What can hang from each mark:
goleba: babo mabil mamusi
zadede: mabil
bupes: mati
mati: bupes mabil
mamusi: goleba lesis
puve: lesis
babo: bizok goleba
mabil: goleba mati zadede
vameb: mamusi
lesis: mamusi puve
bizok: babo

Each row was made from one small tree. Brackets hold a mark, then the marks that hang from it, in alphabetical order. Every link used is in the known rows. Write each row's tree.
Known rows:
(babo (goleba (mabil mati) mamusi)):   7 -12  -1 -14  -9  -6  19  12  -2  43 -18  -9 -10  11  22 -15  14  17   9 -14   6 -11  -7  -2   3   6
(babo bizok (goleba (mamusi (lesis puve)))):  59 -14  16  13 -13  30  13  -2 -12   9 -26 -21 -17   1  61 -38  16  -3   8 -41  21 -20  -2  19   3 -20
(mabil goleba zadede): -19  -3  -8  12 -30 -24  -1   4  -4   4 -22 -11 -27  11  -8 -13  -8  -6 -11 -20   8 -77 -25 -17 -32 -18
(babo goleba):   9  12  13   3   4  -6  11   0   8   2 -14 -18  -7  11  27  -4  -3  10  -6 -15  22  -3  -5   8 -13  -6
(bizok (babo (goleba (mamusi (lesis puve))))):  33  -7  -2 -11  16  15   3   9   2  13  12 -32  -2  -7  58  -6  17   5   1 -35  10  -5  10  14 -10  -9
(mamusi goleba lesis):  41   9  10  14  -9  20   0  23  -7   1  -4 -34   6  25   8 -15   1   4  -2 -18   5  -9  23  10 -40  11
(vameb (mamusi (lesis puve))):  29  -1  10  19  -8  10  11   2  -8 -24  19 -28   6 -11   6  18   5   2  10  17 -20 -24  43 -25  12 -27
(vameb mamusi):  -4  -1  -6  10  -8   6  13  -3   9  -9  14  -2   1  14   1  16   1  12   2  23 -14   2  13 -18  11 -17
(zadede (mabil goleba mati)):  -5   7  -5  -8 -15  -8  22   7   2  -9  -6  -4 -17  -2 -23  10  -2  19  13  14 -17 -66 -22 -17 -19  -6
(mati bupes (mabil (goleba babo mamusi) zadede)):  -9 -33 -23  -4 -13  12  17 -10 -30  49 -31   2 -31  21  15 -40  -5  -2 -21 -18 -21  13 -33 -40  -7   8
(vameb (mamusi goleba (lesis puve))):  37   4  12  17 -12  22  16  17  -5 -28   7 -25   8  17   8   7   7   4   5  11 -14 -22  45 -17  -1 -15
(babo (goleba mamusi)):  19 -13  13 -14  -4  -1  15   4  -6  33 -20  -5  -1  12  40 -15  14   8   4 -26  16   1  -6   1  -4 -10
(bupes (mati (mabil goleba))):  27 -23  16   5  22  10  -4   3 -11 -10  -4   8  24  15   4  -1  -9  16 -12  40 -35 -31  11 -14  -9 -10
(vameb (mamusi (goleba (babo bizok) mabil))):   9   3 -24  15 -10  33  17   5  20  -8  -7   8 -10  36  -4 -17   0  32 -11   8 -15  29   8  11  20  10
(mabil (goleba (babo bizok) (mamusi lesis)) mati):  43  -8   1  -6 -27  18   8  12 -18  35   8  -1 -30  20  22 -20  25  35   3 -29  11 -64 -20 -20  -9 -18
(bizok babo):  -3   3 -24  -6  20  15  -8   2  20  -2  25 -13  -4   1  23   6   3   8  -9 -11   1  15  -7  19  -9   8
(lesis (mamusi goleba) puve):  36 -17  36 -31   9  -8  18  13 -14 -34 -24  12   6 -18  14 -17  15 -14   1  16  -2 -35  36  -8  21 -16
(zadede (mabil goleba (mati bupes))): -20  -1 -16 -12 -17  -2  28   0  -3  -6  -7  -6 -27   1 -23  -2   5  16   2   6 -21 -54 -40 -33 -21   7
(babo bizok (goleba (mabil mati zadede))):  -7  13 -20  22 -24  14   8   5  10   6 -32 -32 -52  24  17 -25  -9   4 -15 -13  22 -33 -30  20  -8   0
(bizok (babo (goleba (mabil mati zadede)))): -21  13 -32  -3   6   1  -2  15  22  12   6 -41 -29  12  22   2  -4  13 -18 -11  11 -10 -15  15 -20  11
(puve (lesis (mamusi goleba))):  19 -18  34  -9 -17   2  14  14  10  -9  -4  -1 -11  -2  29  14  19  -5 -11   4   9 -30  28  -6 -22 -19
(zadede mabil):  -6  -3  -9  -3  -2   4  12  -3   0 -10 -15  -4   0 -19 -24   3  -7   3  11  14 -26  -3  -6   4  -3   1
(mabil (goleba mamusi) (mati bupes) zadede): -34 -28 -17 -18 -54 -11  15  18 -32  43 -16 -12 -49  29  -2 -19  25  -4 -10 -21   3 -84 -54 -67 -28 -11
(mati bupes mabil):  -8 -15 -15   3  11  22  17 -17 -12  18 -10  -7 -11  16  16 -18 -13 -12 -14  11 -22  54 -15 -21  -1  26
(mamusi (goleba babo) (lesis puve)):  59  14  22   1   0  25  -1  25 -24 -19  -4 -19   2  -1   6 -15   8  11  -9 -21   1  -5  44   4  -1   2
(puve (lesis (mamusi (goleba mabil)))):  15 -23  22  -5 -16  -2  16  11  15  -6  -9   0 -13  -9  22   9  16  -1 -11   3   0 -28  30   0 -16  -6
(mabil goleba mati):   0  13   6  -8 -17 -14  12  11   2   1  13  -1 -20  23  -2  10  10  19   2   1  10 -81 -22 -28 -20  -8
(zadede (mabil (goleba mamusi) mati)):   2 -12  -6 -22 -21  -3  25  10  -9  16 -12   6 -11   0 -14   0  15  18  22   4 -23 -67 -25 -24 -13 -10
(zadede (mabil (goleba (babo bizok)))):  12   0 -15   4  -5  10  15 -13   8 -15 -22  13 -20 -12 -14 -20  -8  27   2 -11 -15 -25 -26  15  -3  -4

Which tree is each row?
 52   8  24   9  -8  20   3  24 -20 -23  -9 -28   7   4  11 -14   7  -9   4 -15  -1 -30  40   3 -16   1 -> (mamusi goleba (lesis puve))
-31   7 -39  -5   4   6   4   8  18  14   5 -43 -38  14  22  -5  -1  11 -27 -19   9   2 -30   3 -23  20 -> (bizok (babo (goleba (mabil (mati bupes) zadede))))
 10  -7  -4 -10 -45  -8  -3  30 -36  49  -5 -23 -38  19  -3 -10  17  19  -7 -22   7 -91 -14 -47 -27 -30 -> (mabil (goleba babo (mamusi lesis)) mati zadede)
 27 -23 -17  29 -27  19   7   0  -5  40 -43 -37 -34   6  37 -50   1  -2   1 -43  13 -19 -16  26 -12  -4 -> (babo bizok (goleba (mabil zadede) (mamusi lesis)))
-22 -18 -23  14 -11   4  17 -13 -16  22 -28 -15 -33  23   8 -29 -19 -16 -23  -4 -16  -8 -34 -35 -25  11 -> (mati bupes (mabil goleba zadede))
 26 -21  16   0 -16  15  13   6  16  -8 -12   8 -25  -6  28  -6  16   9 -19  -7   7 -13  22  13  -3  -8 -> (puve (lesis (mamusi (goleba (babo bizok) mabil))))
 -6 -19 -16 -28 -19   6  28   3 -17  23 -10  11 -25  -1 -17 -15  20  32   3  -9 -24 -32 -40 -38  -4   1 -> (zadede (mabil (goleba babo mamusi) (mati bupes)))
 47 -13  25  -4  -4   1  14   7 -21  21 -16 -25   3  -8  43 -16  15  -1  11 -31  13 -20  19  -4  -4 -19 -> (babo (goleba (mamusi (lesis puve))))
 -3 -17 -11   7   6   8  26 -23  -4  15 -12   1 -16  21  20 -27 -13  -2 -12  -2 -16  14 -28 -25 -13  24 -> (mati bupes (mabil goleba))
-12   2 -10   6 -22 -17  -5   5 -10   9 -21  -3 -33   8 -11 -16  -8  14 -23 -24   9 -55 -20 -15 -17 -18 -> (mabil (goleba babo) zadede)
  1   7 -25  -4 -13  39  12  16   3   5 -17   4 -34  38  -7 -39   9  28 -25 -13   1  26 -22  11  10  40 -> (mamusi (goleba (babo bizok) (mabil (mati bupes))))
-29 -35 -38 -24 -32   7   3  17 -34  67 -21   2 -39   2 -23 -31  22  18 -15 -14 -21  12 -22 -39  25  17 -> (goleba babo (mabil (mati bupes) zadede) mamusi)
 18 -39   8   0   1   9  -8  14 -29  16 -21   4  13  18   3 -10  -4   3 -12  31 -40 -45   4 -29 -12 -23 -> (bupes (mati (mabil (goleba mamusi) zadede)))
 -1   1 -21  30 -17  13   5  -7  15   3 -43 -26 -41  13  22 -38 -15  -1 -15 -25  18 -11 -26  35  -5   3 -> (babo bizok (goleba (mabil zadede)))
 16  -1 -15  25 -23  10  -5  25  -5  15 -23 -45 -10  17 -15 -27  -9  -3  -7 -19  -8 -22  21  13 -38  23 -> (mamusi (goleba (mabil zadede)) lesis)
 -2  11 -10  -7 -11  11  11  26   7   4 -11  -2  -8  34 -15 -10   4  13  -2   5  -5 -10   1   6  -9  32 -> (mamusi (goleba (mabil mati)))
 25  14  -4  -1  -3  40   4  13   4  -8 -16  13 -14  36  11 -30   5  20 -19 -18  13  27  -9  27   2  12 -> (mamusi (goleba (babo bizok)))
  3 -15 -25 -11  18   8   6   1  24  31   3 -16  -6   3  42 -15   8  16  -3 -32   3  21 -10  28  -6  14 -> (bizok (babo (goleba mabil mamusi)))
 35 -19  21 -31  15  -8  16   9 -10 -26 -27  20   2 -28  -1 -28  12   6  -6  10 -10 -11  42   0  40  -1 -> (lesis (mamusi (goleba babo mabil)) puve)
 22 -20  16 -27   4 -12  10  16 -18 -21 -37  11 -11 -27  -7 -30   7  -4 -11  11  -8 -26  38  -5  31  -8 -> (lesis (mamusi (goleba babo (mabil zadede))) puve)
 31 -11  24 -36  10  -8  17  18 -13 -23 -18  15  -6 -20  -3 -18  15  10  -4  23  -8 -27  38 -11  37  -3 -> (lesis (mamusi (goleba babo (mabil mati))) puve)
-11  -7 -31 -15   1   5   1  16  11  37   0 -31 -23  14  32  -5  10  11  -8 -21   5  -9 -17  11 -14   7 -> (bizok (babo (goleba (mabil mati zadede) mamusi)))
 36   3  -3  17  -7  22  14  14  -2 -20   3 -16   4   7  -8  -6   3  24  -2   6 -24   2  49  -8  17   0 -> (vameb (mamusi (goleba babo mabil) (lesis puve)))
 42 -28  17   0 -15 -11  11   0 -17  17  -8   2   4 -13  22 -22  20   3  20 -35  -2 -68   7 -18  -8 -16 -> (mabil (goleba (mamusi (lesis puve))))
 30 -25  -9 -14  -9  35   0  -3 -17  35 -13  29 -14   5  25 -35  23  20  -1 -28   2  34 -15   9  33  -9 -> (goleba (babo bizok) mamusi)
